Each row comes from the steps of one walk. Every step used is in the known rows, and no mark comes twice. Write the walk behind each row, first mark first.
In the rows, zero is written as 128.
Known rows
ritap-felot: [111 139 154 135 122 153 124  73 127 103 138 148 112 135 128 106 128 119
 117 115 102 140 102 131 126 134]
dobeto-felot-remipu-roba-misen: [105 137 118 122 109 105 119  70 141 143 115 155  83 148 151 140 162 145
  94 101  81 150 130 156 128 119]
roba-ritap: [105 125 167 134 149 121 139 161 134 118 118 130  95 130 111 134 161 117
 130 166 113 134 121 103 108  99]
misen-felot-ritap: [ 88 146 120 150  67 138 126 199 121 131 118 138 102 125 138  82 177 135
  85 109  88 125 119 112 135 123]
pebet-remipu-felot: [191 112 114 170 107 101 130 139 141 149 110 129 127 128  92 147 168 144
 142 157  81 132 140 127  82 140]
golepip-roba-dobeto-felot: [ 99 140 144 121 153 173 138 215 157  15 145 144 123 147 104 136 150 161
 140 121  82 124 124 133 163  71]
dobeto-roba-remipu: [124 124 116  96 101 137 122 168 132 131 130 134 116 138 120 134 167 129
 148 115 118 132 129 157 104 137]
dobeto-felot-misen: [ 76 134 136 136  98 121 117 130 138 154 122 163 105 145 147 110 164 130
  90  76 112 139 135 135 151 113]
felot-misen: [119 130 119 145 134 106 120 182 117 132 129 145 116 142 136 103 155 110
  81 107 144 129 135 128 153 134]
roba-dobeto-felot-misen: [ 90 143 145 136 129 145 131 202 146  91 113 175 104 151 127 109 164 143
 111 109 116 142 129 127 162  92]
pebet-remipu-roba: [222 120 102 143 113  97 124 107 130 141 121 122 122 132 104 159 152 155
 133 159 100 135 126 149  89 143]
pebet-remipu-roba-dobeto: [222 125 107 145 124 108 129 143 135 114 116 133 118 137  97 155 158 162
 138 168 100 139 124 146  98 130]
misen-felot-remipu-pebet: [123 151  88 140  62 116 124 159 109 167 121 137  78 126 132  98 149 145
  87 121  91 139 143 114 114 155]
roba-dobeto-felot-remipu: [ 88 149 130 125 116 145 135 148 148  96 107 166  96 147 133 125 151 145
 107 122 105 150 133 138 139 105]
remipu-roba-misen: [196 122 134 129 189  93 121 165 131  92 132 137 107 145 118 141 163 153
 148 139  99 130 106 141 149 103]
roba-dobeto-felot: [ 94 142 149 127 126 156 135 176 152  89 112 167 109 144 124 121 151 151
 133 119 109 143 125 127 150  89]
ritap-felot-remipu: [102 147 127 131 107 139 124  33 120 110 130 147  92 140 142 112 126 109
  79 119  97 151 113 146 110 157]
dobeto-roba: [109 119 127 109 104 150 123 172 127 105 140 130 136 140 133 125 155 140
 123 106 113 123 124 149 111 117]
golepip-roba: [123 130 129 121 154 153 132 181 141  41 155 116 136 135 107 141 134 144
 136 128  97 115 127 134 148  97]
misen-felot-dobeto-roba-golepip: [ 58 153 130 141  69 176 125 239 117  93 125 153  82 131 131  58 162 126
 109 124  86 135 137 108 150 101]
felot-dobeto-roba-remipu-pebet: [ 76 143 140 123  97 147 126 164 125 106 116 164  97 136 113 115 166 103
 126 154 107 137 140 128 114 128]
remipu-felot-dobeto: [ 96 132 149 180 124 130 132 195 135 109 114 147 109 130 105 111 167 118
 126 165  62 126 139 103 118  95]
misen-felot: [113 142 110 140  76 143 126 200 117 143 126 131  99 121 133  77 148 149
 116 109 101 129 130 105 145 121]

Write each row's walk
[103 120 137 119 122 136 122 228 133  78 127 152 113 148 134  96 205 141
 121  88  96 125 114 137 145 108] => dobeto-roba-misen-felot-ritap
[130 133 127 132 149 133 133 207 152  65 140 123 116 135  86 153 176 132
 153 145  66 118 128 140 126 107] => golepip-roba-remipu-felot-ritap
[220 123 113 141 131 108 124 126 134 122 127 125 115 136  95 161 145 146
 150 167  99 141 129 154  96 136] => pebet-remipu-roba-golepip
[123 111 142 109 152 131 123 194 136  75 133 147 126 150 129 119 180 137
 143  97 116 126 119 144 141 111] => dobeto-roba-misen
[144 133 121 136 151  93 125 180 128 113 113 159  79 140 126  96 180 137
 128 111 106 140 131 112 161 138] => roba-misen-felot-remipu-pebet
[122 151  92 140  76 118 126 177 110 144 120 126  62 129 139  95 162 149
  79 136  75 141 130 120 117 125] => misen-felot-remipu-roba-ritap
[121 138 137 122 170 169 140 233 148   4 148 132 131 143  98 136 142 153
 143 139  96 120 124 130 161  80] => golepip-roba-dobeto
[142 140  96 127 108  89 126  71 116 162 122 137  99 134 125 157 131 124
  87 145 113 142 146 141  84 176] => felot-remipu-pebet
[189 129 126 136 164 100 120 199 126  99 131 138  93 142 122 116 173 163
 143 130  85 130 108 130 157 100] => remipu-roba-misen-felot
[ 96 141 140 126 155 165 134 233 154  17 145 149 119 151 106 128 160 154
 124 114  88 125 127 133 172  72] => golepip-roba-dobeto-felot-misen
[ 58 135 152 133  85 131 124  92 149 140 113 159 116 139 146 133 176 128
  91  91  86 134 119 142 124 109] => dobeto-felot-ritap
[106 135 144 144 154 121 128 213 132  79 108 169  82 138 127  68 183 124
 137 117 108 137 127  98 189 108] => roba-misen-felot-dobeto
[ 65 149 160 130 100 172 124  99 126  79 128 171  91 141 125  90 153  98
 112 129  89 146 109 134 124 129] => ritap-felot-dobeto-roba-remipu
[111 122 119 113 119 131 122 209 128  87 127 149 102 149 139  96 190 143
 118  90 100 133 125 141 141 119] => dobeto-roba-misen-felot-remipu
[ 52 140 144 131  99 165 127 168 123  77 121 157 111 137 133  99 156 106
 102 141 107 131 135 127 129 107] => felot-dobeto-roba
[115 118 133 115 126 138 121 228 131  82 132 149 112 147 133  93 191 147
 136  88 103 127 119 133 149 107] => dobeto-roba-misen-felot
[154 117 122 171  93 118 129 159 139 124 107 143 120 132  94 133 182 134
 130 164  71 134 143 127  83 129] => pebet-remipu-felot-dobeto-roba
[ 85 122 166 117 115 156 129 167 131  86 138 142 105 145 121 119 177 128
 118 126  90 132 106 132  97 100] => dobeto-roba-ritap-felot
[205 124 112 153 125  97 124 150 131 113 109 145  98 137 104 127 181 150
 136 157  88 140 126 132 120 132] => pebet-remipu-roba-misen-felot-dobeto
[ 51 144 156 129 117 175 127 186 128  56 127 160 104 142 123 101 148  96
 118 149 107 138 139 132 136  99] => felot-dobeto-roba-golepip
[ 69 154 122 152  68 157 128 204 114 117 115 150  83 122 134  58 154 127
 101 130  93 134 137  94 154 112] => misen-felot-dobeto
[131 132 117 134 150 101 126 182 129 101 110 154  79 140 137  86 178 132
 122 106 110 141 129 117 171 131] => roba-misen-felot-remipu
[102 148 134 127 116 137 134 148 146 107 109 171  96 147 122 135 153 149
 114 128 101 149 134 133 129 112] => roba-dobeto-felot-remipu-pebet
[130 151  79 138  68 120 122 167 108 148 123 125  73 129 145  92 150 152
  78 122  80 139 132 128 124 135] => misen-felot-remipu-roba
[176 136 120 112 124  93 126 120 132 186 119 143 100 125  88 162 151 122
 177 153 128 139 137 131  97 171] => roba-remipu-pebet
[124 133 122 125 170 135 131 219 142  23 143 134 102 144 113 111 169 147
 132 112  84 124 127 126 178  99] => golepip-roba-misen-felot-remipu
